Known rows, with every step that occurs:
darades > seva: [ 2.34  1.56  1.60  1.20  1.56  3.05 -5.45  0.58  0.60  0.38 -1.69  1.09
 -0.93 -2.10 -1.64  2.31  1.57 -0.79 -0.81]
zapob > seva: [ 1.31  1.85  1.70 -0.39  1.47  1.98 -5.89  1.24  0.91 -0.04 -1.85  1.71
  0.21 -3.92 -0.71  0.74  2.15  0.00 -0.44]
figub > zapob > seva: [ 1.64  1.20  0.29  0.11  2.26  2.08 -4.74 -1.06  0.48 -1.70 -3.02 -0.15
  0.28 -3.85  0.01  0.64  1.79 -1.08 -1.40]
vitino > figub > zapob > seva > darades > gole: [ 1.97  2.24  2.07 -1.56  0.31  1.51 -2.05 -0.27 -0.17  0.03 -2.75  1.26
 -0.30 -0.36  1.03  2.28 -0.44 -1.87 -0.38]
vitino > seva: [ 1.32  1.02  1.86  0.33  0.08  1.56 -6.19  0.05 -0.03  0.03  1.11  1.26
 -0.01 -4.16 -1.87  2.49  1.47  1.07 -0.62]
figub > darades > gole: [ 1.41  2.20  0.42 -0.54  0.02  3.38 -4.92  0.64 -1.84  0.07 -1.07 -0.08
  0.41 -1.50 -3.01  0.89 -0.92 -2.67 -2.24]
seva > darades > gole: [ 2.09  3.53  3.42  0.21 -0.46  4.63 -3.87  2.12 -0.52  2.03 -1.44  2.28
  0.64 -0.69 -1.71  1.54 -0.47 -0.90 -2.05]
darades > figub > zapob > seva: [ 0.93  0.42  0.08  0.54  3.71  1.13 -3.53 -1.52  1.06 -2.73 -2.12  0.83
 -0.51 -2.84 -0.56  1.16  0.53 -1.93  0.78]
zapob > seva > darades > figub > vitino > nusi: [-3.45  0.33  1.81  0.21 -1.12  1.46 -1.93 -1.68 -0.64  0.24 -1.61  1.86
 -2.57 -3.33  0.74  2.47  1.01 -1.01  2.38]
figub > vitino > seva > darades > gole: [-0.31  2.79  3.94 -0.42 -1.17  2.57 -2.68 -1.35 -0.78  0.68  1.02  0.38
 -1.37 -2.78 -1.34  2.52  1.67 -0.50 -1.39]
seva > darades: [ 1.81  1.14  2.24  0.70 -0.67  5.72 -3.54  1.42 -1.24  1.32 -2.23  3.05
  0.55 -2.51 -1.40  2.48 -0.21  0.31 -1.67]
gole > zapob > seva > darades: [ 0.15  0.93  2.34 -0.49 -0.06  4.19 -4.80  1.95 -1.07  1.09 -2.36  3.40
  1.28 -3.07  1.23  3.00  3.18  0.62 -1.63]
vitino > seva > darades > figub: [ 0.24  0.50  2.86  0.02  0.31  2.22 -3.24 -0.31 -0.61 -0.37  0.68  3.64
 -0.38 -2.46 -1.64  4.66  0.12  0.31  1.51]
figub > zapob > seva > darades: [ 1.13  1.36  1.03 -0.35  0.96  3.75 -3.09 -1.00 -0.36 -1.05 -4.54  1.41
  0.52 -3.02  1.01  2.49  1.60 -0.97 -1.31]
figub > zapob: [ 2.33  0.10 -0.14  1.79  1.62  4.25 -4.34 -0.74 -0.40 -1.17 -2.20 -0.52
  0.14 -3.02 -1.41  0.70 -0.57 -0.72 -2.38]
gole > darades > figub > zapob > seva: [ 1.41 -0.69 -0.58  1.10  1.57  1.81 -3.35  0.17  0.79 -1.36 -1.87  1.82
 -0.18 -2.63  1.02  2.08  0.42 -1.70 -0.52]
nusi > vitino: [ 0.82 -0.50  1.62  1.04  0.68  4.84 -4.39 -0.61 -1.16 -1.46 -0.64  3.00
  0.31 -4.28 -2.64  0.58  0.00  0.21 -2.27]
zapob > seva > darades: [ 0.87  2.12  2.51 -0.91  0.06  3.51 -4.08  1.35 -0.18  0.80 -3.20  3.14
  0.50 -3.15  0.17  2.65  2.02 -0.03 -0.61]

Rows:
[ 1.47 -0.34  0.67  1.49  1.84  4.99 -1.39 -1.09 -1.10 -1.58 -2.59  1.83
 -0.34 -1.24 -0.99  2.80 -1.96 -1.67 -0.34] -> seva > darades > figub > zapob
[ 0.65 -0.18  1.28  0.60  1.19  2.49 -2.17 -2.57 -0.96 -2.07 -0.75  1.68
 -0.44 -2.41 -0.65  4.58 -0.36 -0.76  0.77] -> vitino > seva > darades > figub > zapob
[ 1.37  2.09  3.19  0.65 -0.75  5.39 -4.73  2.79 -1.28  2.34 -0.56  2.31
  1.26 -0.53 -0.56  2.14  0.74 -0.36 -3.14] -> seva > darades > gole > zapob
[ 1.48 -0.95 -0.58 -0.78 -0.20  2.39 -3.83 -0.83 -2.24 -0.42 -1.60  0.77
 -1.49 -1.34 -1.64  3.98 -1.32 -1.82  0.26] -> vitino > figub > darades > seva
[ 2.19 -1.64 -1.02  2.69  0.75  4.06 -2.93  0.34 -0.38 -0.77 -1.07  1.47
 -0.18 -1.94 -0.23  1.86 -2.02 -1.37 -1.67] -> gole > darades > figub > zapob
[ 1.36  4.47  3.81 -1.29  0.27  2.39 -4.44  1.98  0.60  1.50 -2.26  2.55
  0.73 -1.28 -0.29  1.66  1.98 -1.17 -1.15] -> zapob > seva > darades > gole
[-1.82 -0.38  0.90  1.97 -1.97  2.90 -4.48 -1.21 -1.21  1.11 -0.20 -0.97
 -2.45 -4.43 -1.02  0.28  0.37  0.14 -0.59] -> figub > vitino > nusi
[-0.90 -0.68  2.99 -0.19  0.18  3.12 -2.14 -2.46 -1.63 -2.29  0.92  5.32
 -0.24 -3.36 -1.92  4.47  0.02  0.40  0.88] -> nusi > vitino > seva > darades > figub
[ 1.94  1.91  2.30  1.05  0.74  3.69 -6.38  2.77 -0.35  1.58  0.86  0.88
  0.85 -1.27 -1.24  0.35  0.91 -0.43 -3.08] -> darades > gole > zapob
[-4.15 -0.96  1.63  0.71 -1.27  2.26 -2.70 -1.17 -1.44  0.64 -0.68  1.95
 -2.06 -3.27  1.88  2.73  2.25 -0.48  1.43] -> gole > zapob > seva > darades > figub > vitino > nusi
[-0.90  1.66  3.53  0.03 -1.24  3.19 -3.38 -0.59 -1.52  0.99  1.80  0.44
 -0.71 -2.56 -0.11  3.08  2.88 -0.08 -2.31] -> figub > vitino > seva > darades > gole > zapob
[ 0.30  0.46  0.32 -2.54 -0.25  0.71 -4.85  1.11 -2.21  0.16 -0.30  1.01
  0.10 -1.21  0.06  2.22  0.50 -1.90 -0.93] -> vitino > figub > darades > gole > zapob > seva
[-2.33 -0.84  0.59  2.34 -0.44  2.14 -3.18 -1.62 -0.78  0.31  0.71 -0.02
 -3.14 -3.57 -1.62  0.48 -1.04 -0.80  1.40] -> darades > figub > vitino > nusi
[ 1.95 -0.82  0.39  2.05  0.00  3.80 -4.02  2.41 -0.10  1.11  0.20  3.42
 -0.09 -2.15 -1.26  1.93 -1.48 -0.39 -0.81] -> gole > darades > figub
[ 0.20 -1.38  1.25 -1.27 -0.08  3.34 -0.82 -3.18 -1.90 -2.91 -3.37  3.48
 -0.12 -3.06  0.97  2.94 -0.49 -0.49 -0.51] -> nusi > vitino > figub > zapob > seva > darades
